Each row was made from one small tree. Brackets hold a mark, then the marks that hang from it, in alphabetical order. Every link used is in the known rows. Write each row's tree.
Known rows:
[gedad [vubov [fivas [bozab valon]]]]: [ 0.05 -0.07 -0.19  0.32 -0.12  0.27  0.08  0.00 -0.20  0.56  0.07  0.32
  0.20  0.56  0.08  0.09 -0.24 -0.45 -0.20  0.58 -0.22 -0.05  0.00]
[kagi moter rivuker]: [ 0.41 -0.23 -0.06  0.12 -0.25  0.73  0.19 -0.18  0.44  0.61 -0.03  0.48
  0.12  0.39  0.12  0.10 -0.17 -0.49 -0.36  0.06 -0.35  0.10  0.10]
[valon moter]: [ 0.31 -0.04 -0.07  0.17 -0.02 -0.01  0.16 -0.11  0.01  0.53  0.14  0.29
  0.21  0.58  0.32  0.26 -0.16 -0.38 -0.27 -0.08 -0.34 -0.07  0.14]
[vubov [fivas [bozab kagi]]]: [ 0.26 -0.10 -0.09  0.27 -0.16  0.01 -0.14 -0.04  0.01  0.46  0.12  0.29
  0.23  0.49  0.13  0.09 -0.06 -0.44 -0.20  0.13 -0.24  0.11 -0.08]
[golok bozab moter]: [ 0.02  0.06 -0.15  0.43 -0.13  0.23  0.20 -0.14  0.38  0.58  0.12  0.48
  0.11  0.45  0.02  0.18 -0.22 -0.36 -0.08 -0.52 -0.16 -0.03  0.13]
[fivas [bozab [valon denobi moter]]]: [-0.20  0.08 -0.07  0.09 -0.25 -0.16  0.09 -0.07 -0.16  0.43  0.05  0.28
  0.21  0.52 -0.05  0.22 -0.20 -0.37 -0.16  0.09 -0.26 -0.07  0.21]
[kagi [moter fivas]]: [ 0.31 -0.12 -0.06  0.31  0.00  0.53  0.22 -0.10  0.34  0.63  0.25  0.47
  0.13  0.46  0.09  0.05 -0.07 -0.49 -0.34  0.08 -0.24 -0.07 -0.02]
[vubov fivas]: [ 0.45 -0.12  0.04  0.34 -0.11 -0.04  0.09 -0.06  0.00  0.57  0.11  0.38
  0.13  0.62  0.31  0.20 -0.01 -0.38 -0.23  0.13 -0.33  0.21  0.00]
[moter [fivas bozab]]: [ 0.15 -0.11 -0.19  0.33  0.02  0.37  0.06 -0.04  0.03  0.54  0.21  0.29
  0.08  0.53 -0.03  0.15 -0.19 -0.43 -0.30 -0.07 -0.12 -0.24 -0.11]
[valon [bozab [kagi rivuker]] denobi [moter fivas]]: [-0.28  0.15  0.12  0.07 -0.24 -0.54  0.28 -0.02 -0.34  0.50  0.01  0.58
  0.54  0.45 -0.14 -0.15  0.15 -0.43 -0.34 -0.13 -0.45 -0.06  0.01]
[golok bozab [moter fivas]]: [-0.02  0.10 -0.14  0.53 -0.06  0.12  0.32 -0.11  0.24  0.58  0.18  0.58
  0.12  0.43 -0.10  0.09 -0.12 -0.39 -0.15 -0.58 -0.08 -0.13 -0.02]
[denobi [valon moter]]: [ 0.32 -0.02 -0.09  0.04 -0.02  0.47  0.12 -0.15  0.21  0.44  0.37  0.32
  0.04  0.60  0.35  0.23 -0.32 -0.38 -0.25 -0.26 -0.46  0.01  0.21]
[fivas [bozab kagi]]: [ 0.02 -0.12 -0.22  0.17 -0.16  0.48 -0.25 -0.06  0.17  0.42  0.17  0.20
  0.17  0.46  0.11  0.17 -0.24 -0.51 -0.20 -0.06 -0.21 -0.13  0.03]
[golok bozab [rivuker fivas]]: [ 0.17 -0.01 -0.11  0.25 -0.22  0.15  0.17 -0.07  0.24  0.70  0.32  0.50
  0.15  0.41 -0.01  0.03 -0.16 -0.67 -0.13 -0.19 -0.10  0.00 -0.11]
[valon bozab]: [ 0.01 -0.04 -0.08  0.28  0.01  0.38 -0.04 -0.05 -0.05  0.72  0.05  0.30
  0.16  0.67  0.07  0.19 -0.12 -0.40 -0.19 -0.03 -0.38 -0.03  0.18]
[bozab [kagi moter [rivuker valon]]]: [ 0.12 -0.18 -0.04  0.03 -0.27  0.41 -0.15 -0.06  0.37  0.38  0.14  0.48
  0.24  0.35  0.26 -0.09 -0.11 -0.73 -0.29 -0.02 -0.34  0.03  0.07]
[kagi moter [rivuker fivas valon]]: [ 0.36 -0.17 -0.11 -0.04 -0.22  0.54 -0.06 -0.03  0.58  0.44  0.22  0.42
  0.25  0.36  0.23  0.07 -0.29 -0.74 -0.22  0.35 -0.19  0.05  0.03]
[golok [bozab [kagi moter] valon] [rivuker fivas]]: [-0.23  0.16 -0.02  0.23 -0.37 -0.03  0.03 -0.08  0.15  0.59  0.27  0.69
  0.27  0.29 -0.12 -0.26  0.00 -0.86 -0.07 -0.15 -0.12  0.12 -0.01]
[vubov [fivas bozab]]: [ 0.39 -0.13 -0.10  0.29 -0.09  0.09  0.01 -0.05  0.02  0.54  0.07  0.24
  0.15  0.55  0.09  0.19 -0.14 -0.35 -0.21  0.20 -0.22  0.09 -0.06]
[vubov [fivas [bozab [kagi moter [rivuker [valon denobi]]]]]]: [ 0.20 -0.15 -0.01  0.08 -0.30 -0.11 -0.04  0.00  0.16  0.37  0.09  0.37
  0.33  0.35 -0.01 -0.06 -0.07 -0.53 -0.23  0.27 -0.27  0.16 -0.08]
[kagi [moter fivas] [rivuker valon]]: [ 0.33 -0.22 -0.05  0.12 -0.12  0.43  0.15 -0.06  0.34  0.51  0.11  0.51
  0.15  0.38  0.03 -0.10 -0.16 -0.64 -0.38  0.08 -0.24 -0.09 -0.05]
[valon [bozab [kagi [moter fivas] rivuker]]]: [-0.04 -0.02 -0.04  0.23 -0.12  0.44 -0.02 -0.08  0.03  0.63 -0.01  0.52
  0.31  0.45 -0.10 -0.16  0.02 -0.55 -0.31 -0.08 -0.37 -0.01  0.02]
[golok moter]: [ 0.10 -0.01 -0.08  0.32 -0.09  0.42  0.21 -0.09  0.31  0.40  0.08  0.38
  0.04  0.54  0.41  0.23 -0.13 -0.38 -0.15 -0.12 -0.23  0.02  0.21]
[kagi [moter [fivas bozab]] [rivuker valon]]: [ 0.29 -0.23 -0.17  0.09 -0.11  0.52  0.09 -0.04  0.36  0.50  0.09  0.41
  0.16  0.33 -0.17 -0.08 -0.27 -0.62 -0.36  0.15 -0.16 -0.17 -0.09]
[vubov [fivas [bozab [kagi moter]]]]: [ 0.31 -0.11 -0.11  0.26 -0.15  0.15 -0.09 -0.05  0.17  0.47  0.12  0.31
  0.27  0.42  0.06  0.03 -0.06 -0.45 -0.22  0.24 -0.23  0.13 -0.08]
[kagi [rivuker fivas]]: [ 0.33 -0.12 -0.07  0.09 -0.28  0.47 -0.02 -0.10  0.28  0.49  0.11  0.41
  0.18  0.51  0.34  0.29 -0.22 -0.57 -0.23  0.07 -0.23  0.09  0.02]

Which tree is each row?
[-0.28  0.03 -0.01  0.21 -0.30 -0.06  0.04 -0.05 -0.20  0.39  0.08  0.52
  0.18  0.44 -0.13 -0.04 -0.02 -0.55 -0.28 -0.11 -0.20 -0.10 -0.05]  [moter [fivas [bozab [kagi rivuker] [valon denobi]]]]
[ 0.01  0.00  0.05  0.15 -0.40 -0.20  0.02 -0.07 -0.07  0.40 -0.05  0.49
  0.30  0.38 -0.07 -0.07  0.04 -0.47 -0.20  0.26 -0.30  0.27  0.01]  [vubov [fivas [bozab [kagi moter rivuker] [valon denobi]]]]
[ 0.31 -0.16 -0.10  0.15 -0.20  0.06 -0.12 -0.02  0.18  0.40  0.06  0.33
  0.27  0.38  0.03 -0.07 -0.12 -0.55 -0.23  0.24 -0.23  0.12 -0.08]  [vubov [fivas [bozab [kagi moter [rivuker valon]]]]]
[-0.25  0.18  0.00 -0.12 -0.17 -0.50 -0.21  0.15  0.05  0.30  0.43  0.31
  0.60  0.49  0.26  0.04 -0.13 -0.73 -0.05  0.31 -0.25 -0.06  0.10]  [rivuker fivas [valon [bozab kagi] denobi moter]]
[-0.15 -0.03 -0.14  0.12 -0.33  0.43 -0.17 -0.12  0.09  0.41 -0.06  0.41
  0.18  0.36 -0.09 -0.04 -0.16 -0.58 -0.20  0.04 -0.23  0.00  0.13]  [fivas [bozab [kagi moter rivuker] valon]]
[ 0.17  0.07 -0.11  0.07  0.06  0.46  0.08 -0.13  0.05  0.55  0.25  0.31
  0.13  0.64  0.13  0.15 -0.28 -0.35 -0.22 -0.23 -0.50  0.00  0.24]  [denobi [valon bozab moter]]
[-0.08  0.07  0.00  0.08 -0.19 -0.43  0.27 -0.02 -0.10  0.37  0.26  0.39
  0.42  0.41 -0.02  0.08 -0.03 -0.39 -0.32 -0.03 -0.28 -0.18 -0.05]  [valon denobi [moter [fivas [bozab kagi]]]]
[-0.45  0.14  0.18  0.01 -0.60 -0.22 -0.10 -0.06 -0.12  0.27  0.11  0.66
  0.32  0.45  0.27  0.03  0.08 -0.70 -0.14  0.00 -0.34  0.24  0.17]  [bozab [kagi [rivuker fivas]] [valon denobi]]
[-0.13  0.14 -0.02 -0.09 -0.10 -0.43 -0.08  0.14  0.05  0.40  0.39  0.28
  0.52  0.55  0.21  0.16 -0.21 -0.63 -0.05  0.39 -0.25 -0.07  0.12]  [rivuker fivas [valon bozab denobi moter]]
[ 0.44 -0.13 -0.11  0.05 -0.27  0.72  0.08 -0.13  0.58  0.54  0.14  0.47
  0.23  0.35  0.20  0.16 -0.21 -0.59 -0.27  0.26 -0.23  0.13  0.01]  [kagi moter [rivuker fivas]]
[ 0.29  0.01 -0.08  0.12  0.05  0.36  0.21 -0.14  0.11  0.45  0.41  0.40
  0.06  0.58  0.24  0.15 -0.25 -0.40 -0.31 -0.30 -0.40 -0.06  0.09]  [denobi [valon [moter fivas]]]
[-0.08  0.00 -0.07  0.24 -0.06  0.47 -0.14 -0.05  0.13  0.63  0.11  0.39
  0.30  0.50  0.04 -0.05 -0.03 -0.53 -0.21  0.01 -0.40  0.01  0.16]  [valon [bozab [kagi moter]]]
[-0.21  0.01 -0.16  0.17 -0.23  0.38 -0.21 -0.09  0.10  0.41  0.09  0.34
  0.18  0.41 -0.02  0.02 -0.17 -0.58 -0.15  0.09 -0.20 -0.03  0.16]  [fivas [bozab [kagi moter] valon]]
[ 0.10 -0.12 -0.04 -0.04 -0.23 -0.19  0.16 -0.01  0.00  0.38  0.07  0.38
  0.25  0.44  0.00  0.06 -0.22 -0.51 -0.32 -0.01 -0.26 -0.15 -0.01]  [kagi [rivuker [valon denobi [moter [fivas bozab]]]]]
[-0.07 -0.04 -0.19  0.29 -0.16  0.23 -0.02  0.01 -0.22  0.49  0.10  0.35
  0.27  0.52  0.11  0.02 -0.18 -0.52 -0.19  0.54 -0.23 -0.03 -0.01]  [gedad [vubov [fivas [bozab kagi valon]]]]
[-0.01  0.02 -0.13  0.08  0.00  0.17 -0.32  0.13  0.19  0.48  0.37  0.22
  0.29  0.62  0.27  0.19 -0.28 -0.73 -0.03  0.32 -0.16 -0.09  0.10]  [rivuker fivas [valon bozab]]
[ 0.26 -0.15 -0.13  0.04 -0.11  0.01  0.07 -0.04  0.01  0.42  0.03  0.33
  0.18  0.47  0.04  0.06 -0.28 -0.54 -0.32 -0.07 -0.21 -0.20 -0.02]  [kagi [rivuker [valon [moter [fivas bozab]]]]]
[-0.08  0.00 -0.12  0.36 -0.04  0.17  0.05 -0.06 -0.17  0.52  0.13  0.37
  0.04  0.56 -0.09  0.12 -0.13 -0.47 -0.25 -0.05 -0.12 -0.20 -0.02]  [moter [fivas [bozab valon]]]
[ 0.15 -0.12 -0.17  0.01 -0.13  0.25 -0.03  0.10  0.25  0.42  0.35  0.22
  0.10  0.46  0.23 -0.01 -0.27 -0.78 -0.13  0.33 -0.05 -0.12 -0.07]  [golok [rivuker [fivas bozab] valon]]
[-0.04 -0.05 -0.04  0.00 -0.07 -0.44  0.14  0.08 -0.02  0.35  0.33  0.28
  0.31  0.50  0.09  0.09 -0.21 -0.52 -0.23  0.09 -0.23 -0.25  0.01]  [rivuker [valon denobi [moter [fivas bozab]]]]
[-0.19  0.02  0.07  0.14 -0.41  0.24 -0.07 -0.15  0.02  0.41 -0.07  0.65
  0.18  0.40  0.14 -0.12  0.04 -0.68 -0.23 -0.05 -0.38  0.18  0.22]  [bozab [kagi moter rivuker] valon]
[-0.06 -0.06  0.06  0.00 -0.30 -0.25  0.00 -0.01 -0.03  0.29  0.17  0.52
  0.33  0.42  0.23 -0.08 -0.01 -0.66 -0.31 -0.18 -0.34 -0.07 -0.01]  [bozab [kagi [rivuker [valon denobi [moter fivas]]]]]
[-0.05 -0.06 -0.15 -0.10 -0.22  0.05 -0.23  0.14  0.36  0.28  0.52  0.16
  0.32  0.47  0.23  0.27 -0.37 -0.68 -0.04  0.44 -0.07 -0.11  0.02]  [rivuker [fivas bozab] [valon denobi]]
[ 0.28  0.00 -0.17  0.09  0.04  0.44  0.16 -0.13  0.14  0.43  0.38  0.31
  0.07  0.54  0.10  0.15 -0.34 -0.38 -0.30 -0.26 -0.33 -0.14  0.06]  [denobi [valon [moter [fivas bozab]]]]
[ 0.12 -0.16 -0.06  0.08 -0.14  0.28 -0.07 -0.03  0.03  0.55 -0.05  0.36
  0.13  0.58  0.11  0.06 -0.22 -0.57 -0.24 -0.05 -0.35 -0.03  0.13]  [kagi [rivuker [valon bozab]]]
[-0.30  0.09  0.06  0.03 -0.06 -0.60  0.01  0.12 -0.22  0.39  0.28  0.41
  0.46  0.52  0.02 -0.11  0.00 -0.61 -0.21  0.00 -0.35 -0.18  0.06]  [rivuker [valon [bozab kagi] denobi [moter fivas]]]
[ 0.04  0.03 -0.18  0.38 -0.01  0.42  0.25 -0.05  0.23  0.38  0.10  0.37
  0.06  0.46  0.11  0.13 -0.16 -0.37 -0.20 -0.14 -0.08 -0.18  0.02]  [golok [moter [fivas bozab]]]
[-0.05  0.09  0.05  0.18 -0.29 -0.58  0.03 -0.04 -0.28  0.36  0.03  0.39
  0.35  0.47  0.04  0.03  0.04 -0.43 -0.15  0.19 -0.30  0.17  0.04]  [vubov [fivas [bozab kagi [valon denobi moter]]]]
[ 0.34 -0.26 -0.07  0.03 -0.19  0.54  0.05 -0.08  0.47  0.51  0.05  0.43
  0.13  0.40  0.14  0.01 -0.24 -0.62 -0.31  0.14 -0.32  0.03  0.10]  [kagi moter [rivuker valon]]
